Each row comes from the steps of one walk. Every step used is in the known rows, and no mark comes twice. Write the walk behind each row, first mark first.
In the rows, zero is written as 128.
Known rows
lamu, gubiz: [138 130 135 119 139 141 132 106 159 132 141 117 123 119 116 111 141 102
 101 105  96 112 117 152 119 141 117 151 132 134 122 152 139 122 123 133
 128 150 141 149 140 145 141 127 123 144 118]
lidil, zuvuk, zatakuf, vavaz, ruborem, nido: [ 82  82 120 123 151 140 130 138 144 146 109  95 132 119 161 114 152 130
 152 119 162  74 103 154 151 127 125 125 134 124 104 176 119 140 185 165
 141  89  87 171 126 162 123 129 106 101 139]
vavaz, fuvus, lamu, gubiz: [161 116 127 120 107 134 117 105 142 153 152 102 152 132  99 116 168  65
  94  96  80  53 104 199 114 130 103 170 131 160 129 165 161 104 119 128
 128 143 147 171 113 168 142 113  97 156 114]
ruborem, vavaz, viku, zuru, vonoza: [205 171 101 143 168 134 122 110 151 111 191 105 175 154 139 124 126 187
 129 133 119 141 121 106  95 142 162 146 129  59 167  72 142 103 117 132
 149 101 142 169  77 103  34 123  96 131  75]
neguf, ruborem, vavaz, zatakuf, zuvuk, koni: [ 61 141  95 180 145 142 139 129 156 131 137 135  73 113 100  96 165 203
 160 113 198 119 113 171 184 142 132 108 154 146 137  71  78 176 176 115
  99 170 169 181 157 133 135 146 149 118 102]
meko, vavaz, viku, zuru, diduk, neguf: [224 191 162 142 173 144 188 131 142  87 178 128 140 183 101 129 125 130
 133 140 149 149 177 178  44 131 159 160 148  90 202  66 168 118 164 173
 144  87  91 131  99 128  54 133 118 120  75]
neguf, ruborem, vavaz: [ 98 150 106 159 102 121 124 153 161 121 114 152 111 120 109 119 164 129
 127 117 119 160 109 137 123 133 120 128 145 151 141  87 118 172 120 136
 133 135 148 142 169 133 102 114 126 136 114]
peba, zuru, diduk, neguf, gubiz: [194 177 151 162 179 163 211 140 164  97 149 129  96 141  89 121 140  93
 118 147 100 148 138 225  42 150 128 165 157 132 192 116 122 135 177 178
 119 124 104 106 104 140 100 154 140 124 111]
pemir, neguf, ruborem: [128 137 165 174 132 129 151 164 162  87 128 141  94 114  74 113 141  99
 116 120 135 161 133 163 102 137 122 145 146 160 164 121 133 183 110 153
 130 152 128 125 144 164 132 136 147 124 146]
vavaz, ruborem, neguf: [150  74 114 119 168 124 125 129 100 101 106 130 131 126 132 126 117  93
 108 120 142  80 118 152 147 113 113 126 124 105 104 160 128 146 123 176
 149 119 117 154 117 143 136 114 102 114 139]
lidil, zuvuk, zatakuf: [ 83 131 124 154 139 131 127 127 180 144 155  95 117 119 159 131 167 210
 173 131 137 144  89 147 168 121 124 107 133 118 152 136  93 117 188 144
 133 134 127 163 123 149 130 136 121  92 115]
zuru, diduk, neguf, ruborem, zuvuk: [123 151 161 154 134 140 149 159 163  88 156 127  80 110  53 106 159 135
 118 165 148 213 139 149  80 134 130 146 140 147 183 103 135 173 125 130
 117 114 102 132 107 148 138 148 150 137 144]
zuru, diduk, neguf, ruborem: [147 149 152 178 145 135 183 164 159  86 133 137  85 135  61 110 158  97
 126 149 135 195 149 160  68 138 138 138 154 142 186 106 143 185 142 159
 118 120 108 119 132 158 109 136 147 127 146]
meko, vavaz: [135 147 141  98 116 118 112 112 130 121 146 122 161 160 137 125 128 121
 132 112 155  84 150 159 136 137 137 146 120 139 124 102 148 127 134 115
 153 130 134 150 131 124  90 117 114 125  84]
koni, zuvuk: [117 136 123 134 153 129 139 138 141 149 124 110 116 121 126 142 147 157
 146 121 131 150 112 123 155 125  97 119 138 112 150 111 120 122 159 137
 127 151 153 146 103 118 135 138 139  94 114]
peba, nido: [137 145 139 147 137 153 163 137 122 110 135 136 103 138  91 129 117 115
 112 130 127 139 156 146 104 139 119 117 125 149 178 111 121 121 139 152
 132 107 110 104 106 116 124 140 123 124 116]
fuvus, lamu: [147 122 119 141 107 125 128 134 132 151 138 115 132 123 115 127 154 105
 115 117 102  88 116 159 127 120 106 143 122 145 139 134 131 114 129 129
 114 124 144 142 106 152 137 117 120 138 127]
vavaz, meko: [146 147 133 110  97 121  98 127 123 112 160 115 157 144 131 119 135 122
 135 128 139  69 120 155 135 144 143 127 112 132 116  98 152 133 129 123
 157 141 153 142 134 123  98 129 108 126  93]
pemir, neguf: [156 140 166 138 150 135 154 143 133  98 136 135 109 126 110 134 112 104
 120 119 140 118 135 176 104 129 116 151 134 144 161 128 133 139 123 159
 132 139 114 104 130 141 136 139 141 120 123]
viku, zuru: [164 152 114 149 151 127 146 128 149 120 151 131 141 136 120 122 119 155
 121 129 115 150 137 115 101 130 157 133 135  88 150 107 136 105 130 141
 132 105 119 139  91 126 113 122 121 124 103]
ruborem, lamu: [185 116 125 152 105 110 115 144 133  99 138 130 113 131 132 137 133 115
 107 123 111 105  91 169 156 118 115 138 128 121 124 123 127 142  97 147
 127 139 142 156 136 136 135 113 126 144 126]
fuvus, lamu, gubiz: [153 126 129 131 120 139 129 111 162 150 149 106 127 116 107 113 161  84
  91  95  74  79 105 175 115 136 100 161 127 146 132 156 142 111 124 134
 115 147 153 160 123 165 148 118 119 151 117]
neguf, diduk: [147 149 131 119 183 146 151 135 130 120 107 114 128 131 114 125 104 117
 113 131 119 103 136 187 119 140 136 154 128 124 159 129 128 127 127 167
 117 120  95 144 128 121 111 140 118  99 127]
nogeb, ruborem, neguf, diduk: [184 132 119 126 210 130 121 123 123 102  95 105 129 138 109 117 107 106
  91 117  89  99 145 212 128 152 133 172 104 111 165 133 124 145  96 214
 118 126 101 165 131 152 109 117 125  94 140]
zuru, diduk, neguf, ruborem, nogeb: [154 125 152 191 144 127 154 168 127  92 144 128  79 152  71  94 164  91
 107 161 131 183 144 149  72 168 116 130 139 156 150 116 150 212 125 164
 122 116 156 126 144 197 113 129 137 135 146]
viku, zuru, vonoza: [189 146 101 145 175 127 134 111 143 109 179  95 156 139 126 117 118 164
 127 143 117 143 120 104  99 146 169 136 126  70 163 114 136 106 122 124
 131 103 130 150  56 112  76 127 111 128 102]
zuvuk, zatakuf, vavaz, vonoza: [147 139 157 129  95 134 103 113 163 138 169 105 163 145 178 129 134 163
 175 106 151  99 124 146 121 144 141 151 129 143 112  92 153 127 152 131
 134 113 116 170 158 132  67 143 121 134 108]
zatakuf, zuvuk: [105 146 125 160 140 135 148 132 155 127 146 127 115 115 127 121 137 169
 154 125 153 124 118 146 149 142 127 119 134 127 138 130 101 136 163 141
 112 154 141 134 144 129 114 136 128 113 119]
vavaz, fuvus, lamu: [158 109 116 125  90 119 110 126 108 153 142 108 162 141 109 132 165  81
 119 118 110  53 111 188 124 112 109 153 127 162 137 147 155 106 124 121
 128 119 136 158  95 155 129 110  95 147 123]
zuvuk, koni: [103 118 112 130 153 149 130 106 116 138 127 125  94 137 122 125 151 168
 139 130 175 139 130 136 154 116 123 117 143 114 136 106 111 140 141 119
 107 130 137 161 104 138 144 143 147 117 117]
neguf, diduk, zuru: [165 155  98 128 225 151 165 126 124 116 121 118 121 127 101 123  97 117
 115 146 119  98 126 178  94 131 173 154 135 109 196 118 123 105 135 162
 116 102  85 159  91 111  99 137 107  76 103]
diduk, neguf: [153 137 161 141 141 138 167 139 130 101 132 132 100 127 100 125 129 101
 135 129 148 141 133 163  87 124 130 136 137 140 160 129 138 140 149 152
 132 132 110 105 129 131 118 141 138 125 135]
zuvuk, zatakuf, vavaz, viku, zuru, vonoza: [195 156 113 148 158 142 122 111 170 119 206  78 175 157 158 117 129 200
 141 135 137 132 117 118  98 145 165 155 131  70 169  86 148 105 143 124
 147  84 117 193  74 111  28 137 100 127  88]
vavaz, viku: [160 147 152 124 129 141 109 122 131 122 152 129 159 152 138 131 126 154
 128 121 137 122 143 118 124 126 123 142 128 107 128  96 144 118 115 133
 151 131 136 154 137 126  82 134 110 128 111]
ruborem, vavaz: [116 151 100 131 117 127 121 134 138 135 119 145 127 128 141 137 143 139
 134 117 122 125 111 143 127 126 118 127 134 136 133  92 117 133 133 138
 134 121 140 128 158 112 103 115 119 134  95]
pemir, nido: [122 135 157 146 154 152 147 137 116 125 129 128 107 130 106 122 120  97
 118 123 133 111 151 165 113 147 125 136 121 148 178 132 121 121 138 158
 135 116 118 105 119 128 132 139 127 111 124]
lidil, zuvuk: [ 98 131 124 140 127 126 121 124 159 136 148 119 121 118 138 131 152 176
 160 122 132 128 111 123 151 127 128 106 122 126 144 149 107 122 157 143
 128 141 132 142 119 142 134 137 126 110 121]
vavaz, zatakuf: [120 123 122 138 120 114 121 133 124 126 132 127 128 115 118 104 106 134
 129 116 137  70 129 150 154 146 152 121 125 159 100 104 118 133 148 101
 133 150 144 141 154 108 151 134 130 143 124]
peba, zuru, diduk, neguf: [196 163 130 150 193 150 211 144 126 101 151 129  98 150  92 140 131  97
 127 160 130 169 156 183  51 142 152 143 146 117 215 100 137 127 171 168
 115  91  81 105  92 130  99 147 128 117 104]
vavaz, viku, zuru, diduk: [210 183 119 146 177 142 164 130 144 114 175 126 154 181 123 135 123 168
 124 152 113 165 170 124  67 134 158 147 146  58 182  64 155 101 143 161
 126  71 101 144  87 128  69 125 115 124  80]
zuvuk, lidil: [102 162 126 136 132 121 151 125 152 147 147 108 119 112 148 129 139 160
 136 132 122 144 114 126 151 124 126 111 143 130 135 128 109 113 187 148
 131 147 144 131 105 133 121 146 125 129 115]
nogeb, ruborem, vavaz, fuvus: [144 129  94 120  97 105  86 120 115 131 128 122 170 149 115 138 167 118
 124 122 119  98 128 182 118 131 134 142 125 158 134 115 144 140 107 132
 143 121 128 154 138 134  93  89 101 142 103]
koni, zuvuk, zatakuf, vavaz, fuvus: [117 111 120 116  94 130 109 129 137 162 147  85 161 151 157 138 161 137
 165 118 163  83 101 190 138 119 112 152 145 168 141 124 157 124 179 117
 151 101 103 192 119 123  90 132 101 120 113]
koni, zuvuk, zatakuf, vavaz: [ 99 127 118 138 108 140 133 140 178 167 147  85 125 130 176 131 155 176
 168 117 159 128  96 158 147 126 106 140 142 147 150 107 127 137 195 126
 131 103 111 183 136 116  92 147 135 109 113]

Write each row's walk
[ 86 126 118 142  91 140 119 131 193 156 162  91 128 127 184 124 162 186
 176 116 159 112  97 158 142 128 125 134 130 158 148 132 119 134 194 130
 131  96  99 181 146 134  93 146 126 118 117]
lidil, zuvuk, zatakuf, vavaz
[207 138  87 124 252 145 143 104 116 100 145  90 135 138 117 117  93 119
 116 147 110  93 107 167 103 147 171 166 120  76 202 122 126 104 118 166
 122 100 107 179  56 110  68 137  96  88 106]
ruborem, neguf, diduk, zuru, vonoza
[ 92 168 123 139 152 121 161 135 161 163 143  96 110 105 146 139 152 183
 150 125 123 159  99 123 175 120 100 105 153 117 153 115 105 108 211 156
 131 165 165 143  86 125 127 154 133 101 103]
koni, zuvuk, lidil
[ 83 135 109 151 161 155 145 112 136 139 142 123  85 127 121 120 159 201
 160 127 196 137 121 150 171 128 122 111 147 114 146 108  89 146 172 130
  94 151 147 167 118 141 135 150 147 105 111]
zatakuf, zuvuk, koni
[161 155 178 155 137 156 175 135 164  98 132 130 100 124  96 109 140  95
 123 124 115 124 122 210  70 135 112 160 151 151 144 139 124 143 156 161
 131 157 129 108 135 141 114 150 145 131 135]
diduk, neguf, gubiz
[ 98  72 112 157 115 128 118 155 136 132 161  94 124 132 149 107 169 152
 133 149 175  93 107 143 136 148 109  98 125 156  92 166 131 191 168 142
 139  96 136 173 141 175 117 126 104 118 124]
lidil, zuvuk, zatakuf, vavaz, ruborem, nogeb
[146 171 108 184 135 117 163 162 161  99 141 146 107 127  82  97 132 135
 127 122 131 123 136 178  96 151 163 131 151 151 155  47 124 160 162 136
 130 124 136 141 159 115 109 125 130 147  93]
viku, zuru, diduk, neguf, ruborem, vavaz, zatakuf
[ 83 177 125 160 141 127 167 130 172 146 161 109 109 101 146 121 146 192
 157 130 142 139 103 142 169 133 124 104 147 129 146 131  88 118 213 158
 119 165 155 136 117 134 111 155 124 116 109]
zatakuf, zuvuk, lidil
[102 155  95 177 126 110 125 139 166 126 148 125 119 104 115 100 142 186
 146 109 146  88 119 179 166 166 146 115 123 159 126  88  84 156 163 130
 114 171 164 147 186 119 115 118 133 128  98]
nogeb, ruborem, vavaz, zatakuf, zuvuk
[175 107 115 135 164 107  92 113 122 106 114 116 129 137 124 119 134 114
 100 112  93 123 140 159 140 146 127 149  99 113 137 132 124 150  91 187
 129 134 135 155 130 165 125 101 138 124 144]
nogeb, ruborem, neguf
[123 149 129 158 125 156 159 155 191 124 178  95  98 128 121 118 165 152
 142 157 162 179 122 188  81 145 140 159 145 164 201  92 135 163 185 127
 122  64  64 176 115 135  84 158 134 129 115]
peba, zuru, diduk, neguf, ruborem, zuvuk, zatakuf, vavaz
[190 148  87 127 235 148 151 111 123 107 154  86 139 131 110 118 103 134
 122 156 118 101 111 154  95 147 181 154 125  85 203 121 126 105 125 141
 117  99 104 166  57 100  67 141 100  89 102]
neguf, diduk, zuru, vonoza
[ 99 143 120 167 134 125 141 137 150 125 150 124 115 106 118 100 119 174
 154 116 164  79 117 165 171 156 145 114 132 154 116 109  92 140 177 119
 115 171 154 146 166 116 134 142 131 126 116]
vavaz, zatakuf, zuvuk
[ 78 130 106 159 158 145 139 114 135 136 146 122  85 119 114 102 142 204
 160 117 203  99 122 166 188 139 135 105 145 133 127  92  83 149 183 112
  97 163 158 174 134 128 149 155 149 115 108]
vavaz, zatakuf, zuvuk, koni
[123 147 124 118  82 131  99 136 162 143 173  80 154 147 171 121 158 158
 167 117 163  67  93 180 150 144 127 139 124 149 134  82 152 137 182 121
 159 119 139 188 140 114  69 144 112 111  80]
koni, zuvuk, zatakuf, vavaz, meko
[141 143 128 104  62 128  93 130 142 125 167 106 164 149 156 114 136 114
 145 117 159  47 118 169 122 149 143 144 110 161 120  97 168 146 143 113
 155 111 131 163 153 115  68 137 110 140  92]
zatakuf, vavaz, meko
[204 176 123 170 167 138 140 128 166  85 189 111 151 149 105 111 139 166
 127 134 128 167 124 121  72 145 164 150 139  75 187  71 146 133 118 142
 150 111 139 165  84 116  28 129 104 131  90]
diduk, neguf, ruborem, vavaz, viku, zuru, vonoza
[130 110 109 134  66 124 103 129 152 173 165  83 161 139 144 132 187 124
 154 113 132  44  90 208 135 115 106 155 128 181 149 151 148 110 169 123
 128 102 117 194 106 160 107 122  93 137 115]
lidil, zuvuk, zatakuf, vavaz, fuvus, lamu
[111  70 113 153 115 128 121 156 119 129 150  99 128 138 144 105 158 128
 117 150 174  95 116 143 122 149 107 107 130 157  84 154 143 195 152 133
 140  89 136 164 146 169 111 121 102 127 129]
zuvuk, zatakuf, vavaz, ruborem, nogeb
[ 96 164 126 135 127 112 115 125 172 135 172  92 117  92 115 118 163 195
 115 151 120 182 123 128 150 137 131 118 123 136 149 124 105 133 154 134
 119 144 136 142  86 144 138 139 143 136 122]
nogeb, ruborem, zuvuk, lidil
[ 73 143  90 162 150 146 138 117 140 141 142 130  83 119 120 107 150 210
 162 114 199  99 111 173 185 139 132 106 148 139 130  74  78 150 186 115
 101 162 164 175 150 120 137 147 144 119  91]
ruborem, vavaz, zatakuf, zuvuk, koni
[145  71 110 114 140 131 122 132 112 111 113 123 135 128 151 122 118  89
 114 110 154  65 119 161 136 116 112 140 123 129 106 157 141 158 134 168
 147  96  99 171 131 136 113 122 105 128 140]
zatakuf, vavaz, ruborem, neguf
[129 144 127 114  69 130  94 131 157 130 175  88 161 149 171 116 149 142
 158 120 164  57 103 183 135 146 141 141 117 157 121  92 155 141 167 117
 160 110 128 177 151 119  66 139 107 129  88]
zuvuk, zatakuf, vavaz, meko
[146 107 113 129  68 127 108 130 135 167 156  88 166 145 139 129 174  99
 137 113 129  43  97 209 124 114 107 166 131 183 142 140 160 113 156 117
 131  93 115 185 110 154 103 117  93 146 118]
zuvuk, zatakuf, vavaz, fuvus, lamu
[138 166 109 111  87 119  93 132 130 120 152 128 156 144 143 125 147 128
 139 119 135  66 105 168 132 142 134 126 117 140 121  70 142 137 133 128
 162 135 164 143 157 111  77 118 100 132  65]
ruborem, vavaz, meko
[123 125 173 151 173 135 143 152 143 107  86 132  96 123  90 104 134  71
 118 111 118 138 128 160 117 147 121 164 139 139 145 138 128 162 116 181
 132 136 125 130 139 188 137 132 140 116 160]
pemir, neguf, ruborem, nido
[ 81 183 125 151 132 113 153 125 172 142 172 103 126 108 144 105 132 191
 159 114 164  81 115 171 189 150 141 108 142 154 125 103  93 121 228 134
 134 182 168 155 136 120 108 152 118 127  83]
meko, vavaz, zatakuf, zuvuk, lidil
[177 118  87 120 228 154 161 129 116 106 113 113 128 129 120 118  91  90
 107 135 137  53 121 200  98 125 162 164 132 112 183 137 135 126 141 187
 128  78  64 186  95 116  86 133  91  77 110]
zatakuf, vavaz, ruborem, neguf, diduk, zuru
[105 148 153 165 149 142 149 156 181 104 165 100  86 115  90 114 171 177
 140 167 148 212 113 167 108 127 127 139 150 133 186  97 115 157 166 135
 123 108 101 154 110 154 131 146 138 115 131]
zuru, diduk, neguf, ruborem, zuvuk, zatakuf
[129 186 108 208 152 128 185 161 182 101 160 139  97 119  85  95 140 174
 153 125 156 129 127 188 114 160 161 126 156 142 173  62 100 160 195 152
 113 143 141 141 165 120  96 135 130 127  87]
viku, zuru, diduk, neguf, ruborem, vavaz, zatakuf, zuvuk
[126 134 162 178 124 130 160 159 159  87 123 139  88 118  67 104 155  95
 125 129 141 179 130 153  91 134 133 135 147 156 163 121 136 186 127 145
 130 146 124 124 142 156 119 137 143 129 158]
diduk, neguf, ruborem
[135 147 143 132 111 149 111 133 171 153 167  94 157 152 177 133 149 193
 160 109 164 119 118 144 139 125 105 151 140 125 146  80 144 124 171 132
 153 111 124 198 143 118  51 149 115 110  97]
koni, zuvuk, zatakuf, vavaz, viku
[122 166 114 135  76 115  94 146 151 106 146 133 143 138 118 112 164 122
 134 120 131  95 104 165 130 148 137 126 125 151 126  66 143 166 122 130
 162 145 170 154 166 128  73 118 105 134  82]
neguf, ruborem, vavaz, meko
[155 159 175 150 107 143 127 135 182 108 189 104 131 144 130 120 153 161
 172 130 160 154 139 167  80 148 144 164 139 149 156  71 160 156 159 141
 125  98  94 167 146 146  65 156 136 138 116]
zuru, diduk, neguf, ruborem, zuvuk, zatakuf, vavaz, vonoza
[128 146 145 134  99 149 102 125 181 146 178  99 158 152 182 128 153 200
 166 112 164 108 119 144 135 127 122 146 130 132 144 100 137 125 168 134
 154 105 113 198 151 130  52 148 109 120 101]
lidil, zuvuk, zatakuf, vavaz, viku
[130  84 126 131 129 116 113 143  95 109 150 115 146 154 120 106 145 107
 103 145 170  78 142 140 130 155 116 107 122 145  76 142 154 186 126 131
 155 115 158 148 130 169 113 106  94 124 105]
meko, vavaz, ruborem, nogeb
[ 73 136 123 120 109 130 139 140 162 139 171  96 122  87 138 121 150 176
 127 150 167 133 108 131 147 115 121 110 143 148 124 143 119 139 190 119
 135 113 108 152  88 121 128 155 117 137 118]
zatakuf, vavaz, ruborem, zuvuk, lidil
[163 163 119 137 117 123  87 123 148 122 150 130 166 151 133 132 155 172
 119 113 120 134 146 138 116 138 125 141 120 113 138  68 132 140  99 146
 149 131 146 158 160 128  55 104 117 133  87]
nogeb, ruborem, vavaz, viku
[ 92  96 124 109  98 139 114 146 142 118 159 110 130  95 116 119 143 149
 118 150 184 115 124 130 121 117 123 125 125 154 113 146 138 160 131  93
 133  88  81 158 108 115 136 140 116 138 131]
zatakuf, vavaz, ruborem, zuvuk
[154 181 124 144 100 123 132 156 149  91 154 133 128 152  99 115 167 108
 140 135 137 112 119 191  93 147 143 135 134 145 162  54 152 170 144 153
 155 126 150 137 160 129  62 124 111 130  75]
zuru, diduk, neguf, ruborem, vavaz, meko
[121 131 130 131 122 118  83 126 151 112 161 104 125 104  87 115 157 171
 104 152 125 177 141 129 123 145 136 136 102 137 142 122 121 152  89 110
 114 127 118 143 106 145 148 119 151 137 135]
nogeb, ruborem, zuvuk
